Each row comes from the steps of one walk. Every step used is in the known rows, and no mark comes twice. Write the walk behind each row, first mark first.
Known rows
dadu > libab: -223 97 188 -55 58 57 -130 -168 123 48 205 -99 -127 -4 -219 58 -44 87 -73 359 -95 -386 -268 -48 -58 -103 -341 -75 -143
peser > libab > tuvusi > dero: 94 152 97 186 99 215 -275 184 17 -367 22 -50 -141 39 81 245 -301 -267 208 94 -26 78 183 136 103 162 -98 585 138
tuvusi > sarak > dadu > libab: -146 329 15 -157 -37 305 -42 -1 268 -48 224 247 -334 -138 -172 33 -230 62 -194 590 5 -247 -362 -348 -174 -24 -659 -14 -322
luniri > libab: -369 128 -157 159 39 258 -154 87 47 50 104 -339 -233 -106 118 55 74 -108 -8 155 -60 -69 -123 167 67 -349 -53 306 -23
molan > kosu > luniri > libab > tuvusi: -185 121 204 538 -270 196 -106 299 -348 57 127 137 -114 -180 -9 159 123 114 -128 61 26 60 -53 185 39 -326 149 314 318
sarak > peser: -393 220 -117 -36 117 -6 -241 241 123 -38 39 67 -18 94 180 100 -65 3 -88 363 48 -30 158 -35 239 -67 -112 70 -40
libab > molan > kosu > dadu > sarak > peser: -14 34 -182 155 139 -104 -26 405 30 -45 181 440 -235 251 -9 18 90 -130 -395 269 153 -115 229 -244 -176 -222 -249 -616 79
peser > libab: -53 111 58 -149 70 175 -294 -188 120 -72 -20 -230 -215 -70 66 288 -70 -172 105 202 -66 -115 -122 34 61 -188 -180 310 -50
kosu > peser > libab > luniri: 329 272 301 -86 143 70 -36 -126 147 -324 -424 58 -139 -217 -305 594 -140 115 -33 293 -541 346 -173 162 219 -46 -144 404 483
tuvusi > dero > peser > libab: -39 -104 290 -223 120 313 -415 -311 190 -152 -7 15 -269 -184 140 43 -380 -483 492 30 -87 195 368 -83 -130 152 -110 665 14
kosu > luniri: -272 -15 248 8 -50 188 -418 133 -48 -4 -10 -37 -76 -195 -29 154 37 242 25 307 -342 8 -398 -55 177 -131 -68 142 32
dadu > sarak: -130 157 -30 -103 92 61 -216 125 84 -63 105 -11 -236 -4 -163 102 62 -26 -4 324 -206 -131 31 -2 -108 -232 -175 -324 0
luniri > libab > dadu > sarak: -173 277 -195 248 65 226 -349 444 186 40 33 -155 -445 -137 -97 -57 63 -134 -87 40 -67 -107 172 216 -240 -395 -182 -206 243
dero > peser: -230 14 183 -179 42 99 -305 -101 63 63 65 -24 -51 -97 40 -61 -129 -106 300 79 -175 110 148 -68 -69 50 -186 132 84
libab > tuvusi: -56 299 -11 216 23 14 -176 351 -80 -157 96 -94 100 142 3 182 -79 136 -63 139 -126 -15 -20 241 236 25 -167 98 214
kosu > luniri > libab > dadu: -285 111 55 321 -44 382 -534 476 21 82 -122 -219 -247 -316 -32 24 43 90 -62 23 -206 41 -256 121 71 -302 -48 227 324
peser > libab > dadu > sarak: 118 251 -22 -91 101 114 -476 176 255 -94 -140 -31 -430 -120 -176 158 -49 -196 14 81 -11 -117 198 95 -263 -224 -278 -176 234
peser > libab > dadu: -57 314 42 -66 35 182 -533 107 228 -18 -200 -207 -317 -79 -48 268 -87 -96 -17 25 15 -144 15 99 -59 -91 -274 164 173
sarak > dadu > libab: 128 248 28 -147 -25 163 -96 -20 261 -65 246 217 -248 27 -180 -13 -81 72 -26 427 -147 -448 -235 -158 -62 -110 -339 -104 -154
sarak > peser > libab: -193 99 -107 -110 159 94 -236 -37 207 -3 -91 9 -150 -49 232 199 -126 -192 -3 309 101 11 149 1 138 -150 -99 290 -3
tuvusi > dero > peser > libab > dadu > sarak: 141 78 195 -164 138 250 -600 31 308 -207 -121 204 -429 -222 -82 -52 -337 -529 448 -64 -60 168 673 -101 -491 112 -232 160 255
tuvusi > sarak > dadu: -264 417 -158 -157 -51 383 -167 274 204 -79 72 183 -359 -104 18 135 -204 37 -134 463 -98 -10 -258 -298 -27 3 -490 128 -316
kosu > peser: 51 277 173 11 134 65 -148 175 99 -122 -194 -108 -8 -158 -14 287 -103 41 -47 281 -506 33 -156 -33 126 -16 -57 199 162
dero > peser > libab: -38 -79 224 -270 105 153 -301 -369 140 28 -87 -100 -198 -225 35 57 -180 -326 376 45 -70 117 181 -32 -126 -33 -149 409 121
sarak > dadu > libab > molan: 425 179 -28 -133 58 197 23 171 347 -42 242 147 -190 69 -97 27 -147 92 -150 249 -186 -397 -413 -77 39 162 -612 -207 -125
dadu > sarak > peser: -214 151 -180 -65 182 -52 -181 294 185 -47 112 248 -109 77 31 -18 -6 -69 -78 455 -60 -31 315 -57 -38 -199 -169 -314 14
tuvusi > sarak > peser > libab: -443 161 -109 -112 152 239 -166 0 242 -4 -95 113 -182 -223 205 219 -294 -269 -193 485 256 243 16 -229 25 -86 -386 354 -209
tuvusi > dero > peser: -232 20 234 -175 77 244 -429 -49 101 -139 119 77 -156 -39 85 -58 -262 -251 360 83 -186 190 355 -153 -124 248 -115 433 -95
molan > nuna: -446 87 -90 -81 23 -89 -277 24 138 122 105 270 -250 -3 -67 63 -76 81 -22 265 47 -128 -81 1 255 99 -268 48 -339
peser > libab > luniri: 34 228 105 -189 46 101 -122 -249 68 -182 -164 21 -235 2 -247 492 -55 155 4 241 -230 142 -169 227 197 -138 -224 228 223

Which walk is each row?
169 249 40 -89 -15 347 -75 131 143 -102 -73 357 -183 -293 67 23 -457 -304 210 154 7 327 158 -134 -131 145 -466 461 267
dero > peser > libab > tuvusi > sarak > dadu
116 -289 29 -286 190 -15 -145 -231 258 221 -36 310 -236 -240 -29 28 -364 -351 252 -135 76 283 76 0 113 373 -533 229 -153
dero > peser > libab > molan > nuna
-114 79 209 -19 66 214 -103 -73 -3 -11 -55 63 -31 -296 24 88 -419 -259 146 117 97 451 154 -31 -110 140 -479 485 271
dero > peser > libab > tuvusi > sarak
-205 361 -250 57 160 -35 -410 580 278 -62 -32 269 -185 62 -35 -37 -43 -11 -161 263 72 -49 478 -8 -94 -115 -209 -440 206
libab > dadu > sarak > peser
124 77 147 -176 137 100 -482 -6 268 2 -119 124 -352 -271 -167 -46 -168 -358 293 -92 -46 144 477 12 -457 -103 -327 -154 390
dero > peser > libab > dadu > sarak
-164 210 -145 429 22 163 -69 373 -83 -25 119 -265 -50 18 116 26 -16 -35 -69 33 -38 -4 30 352 202 -202 -55 358 258
luniri > libab > tuvusi
145 0 212 -20 85 68 -176 -92 23 -65 -35 -9 23 -151 38 31 -239 -278 354 -75 -75 256 326 174 27 87 -152 358 448
dero > peser > libab > tuvusi
148 116 -83 226 208 72 -197 399 145 -372 63 371 -191 27 147 82 -306 -376 132 298 82 135 606 86 -26 17 -71 193 230
dadu > sarak > peser > libab > tuvusi > dero
-171 100 24 307 -2 309 -493 501 105 74 -77 -42 -387 -358 -191 -67 136 52 -39 110 -240 57 -104 107 -145 -429 -57 -157 384
kosu > luniri > libab > dadu > sarak
5 -26 400 162 95 73 -149 -6 70 -191 296 213 74 -50 -103 -185 -417 -164 264 96 -103 61 343 -6 -135 367 -278 317 198
dadu > libab > tuvusi > dero > peser
125 -184 216 -68 45 135 -121 -268 -2 6 -6 105 -295 -64 -1 124 -79 -387 72 -145 122 15 83 -207 -228 -48 -280 71 179
dero > peser > libab > molan > kosu > dadu
517 64 182 -100 269 134 -26 116 214 -180 -344 -169 -49 -264 32 434 -212 -166 -16 71 -446 185 -303 58 129 157 -299 325 204
kosu > peser > libab > molan
-42 24 -221 104 160 254 -50 262 125 78 114 -335 -226 -23 169 94 -20 -72 -172 -32 -128 35 -333 227 149 -116 -292 203 -35
luniri > libab > molan
-322 -67 102 224 -50 346 -307 145 -27 95 -26 -224 -189 -320 56 62 123 69 45 213 -286 104 -381 82 134 -391 55 367 117
kosu > luniri > libab
-266 286 205 178 32 109 77 128 27 -68 233 16 30 -93 -221 69 -280 144 -322 425 74 -39 -288 -34 -43 73 -639 -24 2
dadu > libab > tuvusi > sarak
-255 -31 181 76 152 79 -190 -117 70 -36 169 -146 -99 82 -269 -39 44 62 -122 396 -196 -450 -405 -197 -26 -292 -325 -142 38
kosu > dadu > libab
-8 -161 -1 189 68 320 -180 345 22 148 -10 -247 -155 -287 100 94 59 95 -96 18 -308 201 -550 117 236 -158 -170 289 82
kosu > luniri > libab > molan
15 13 280 42 -174 96 -215 245 -145 55 107 233 -183 -103 -73 335 70 237 -245 42 -109 42 -359 -144 16 59 -217 -109 -39
libab > molan > kosu > luniri
288 269 235 -11 -9 5 69 229 5 -90 -90 143 -78 -83 -77 463 -118 44 -288 62 -210 40 -113 -65 -42 193 -207 -13 77
libab > molan > kosu > peser
202 1 -18 -207 171 184 -177 19 171 -40 -22 -229 -219 -28 96 329 -111 -200 -45 16 -72 11 -297 103 142 72 -405 175 -57
peser > libab > molan
-68 95 226 174 85 131 -309 217 -33 -252 128 134 65 31 73 -56 -366 -200 379 -57 -170 273 501 38 -1 365 -100 457 220
libab > tuvusi > dero > peser
185 149 -134 162 226 -102 -41 326 139 -165 -13 260 -41 19 78 101 -141 -237 15 314 21 67 476 144 52 -176 -144 -56 343
dadu > sarak > peser > libab > tuvusi
-8 190 63 -89 -119 33 -93 122 -8 1 176 134 -209 149 -26 364 8 37 -290 -8 93 -117 -99 -19 -43 87 -316 -145 -138
libab > molan > kosu
-141 283 -109 -24 138 107 -474 272 335 -29 -197 15 -229 -19 170 180 -187 -155 -50 140 201 -44 272 11 81 -96 -192 158 180
sarak > peser > libab > dadu
-165 30 69 399 102 318 -171 244 -36 -159 175 -31 -98 -90 207 -175 -318 -360 356 -128 -62 336 480 211 -30 115 -43 688 291
luniri > libab > tuvusi > dero > peser
137 408 -113 34 -23 347 -86 309 117 -202 -73 185 -233 -144 68 252 -305 -76 -76 318 42 83 -161 -57 28 53 -476 367 85
peser > libab > tuvusi > sarak > dadu
381 368 352 213 -80 4 70 85 -110 -197 -212 203 -86 -170 -108 495 -146 -156 -141 102 -79 9 184 112 -51 -32 29 339 404
molan > kosu > peser > libab > tuvusi
-141 358 -68 25 44 46 -477 395 182 -103 -19 44 -271 8 -202 37 43 37 -92 154 -123 -156 154 31 -196 -130 -288 -416 165
libab > dadu > sarak
-188 40 65 522 -43 251 -173 441 -180 33 29 -168 30 -221 61 10 35 170 -46 69 -262 204 -277 279 253 -269 44 371 411
kosu > luniri > libab > tuvusi
383 316 140 -5 180 94 -360 254 289 -169 -415 17 -286 -340 -213 262 -150 -199 31 120 -410 45 187 63 -237 -143 -197 -72 442
kosu > peser > libab > dadu > sarak
-641 264 -156 -26 98 156 -176 249 176 1 16 161 -67 -62 131 111 -209 -24 -287 519 196 181 -3 -250 94 -12 -388 163 -223
tuvusi > sarak > peser
253 -45 24 -22 80 80 -72 -21 16 -116 80 138 -468 29 -186 254 89 -299 -170 92 96 -213 -56 -110 -298 -330 -353 -381 63
peser > libab > molan > kosu > dadu > sarak
10 102 194 -176 66 181 -535 -81 244 10 -193 -62 -257 -217 -7 31 -258 -296 288 -171 46 121 352 5 -205 61 -260 303 308
dero > peser > libab > dadu
-406 151 6 425 218 57 53 352 63 -76 157 232 92 47 -34 -154 -242 62 -418 593 200 -58 -172 -236 78 -104 -535 -78 179
kosu > dadu > libab > tuvusi > sarak > peser
-330 299 -165 264 28 293 -403 360 120 56 -38 -296 -305 -76 31 16 33 -68 -112 -45 34 -99 -28 220 -3 -268 -170 204 156
luniri > libab > dadu
188 369 65 -152 -58 60 50 -68 235 -167 147 413 -259 118 -410 189 -41 360 -80 461 -314 -173 -219 36 111 -30 -377 -116 138
sarak > dadu > libab > luniri
339 151 234 128 36 199 -100 144 195 -252 320 494 -101 -7 -71 -251 -440 -168 360 136 -167 -66 351 -111 -140 393 -298 274 239
sarak > dadu > libab > tuvusi > dero > peser
687 330 266 -49 -75 76 271 159 236 -117 80 502 -229 -148 -232 270 -165 17 -313 232 -244 -294 -205 -219 -195 160 -418 -193 24
sarak > dadu > libab > molan > kosu > peser
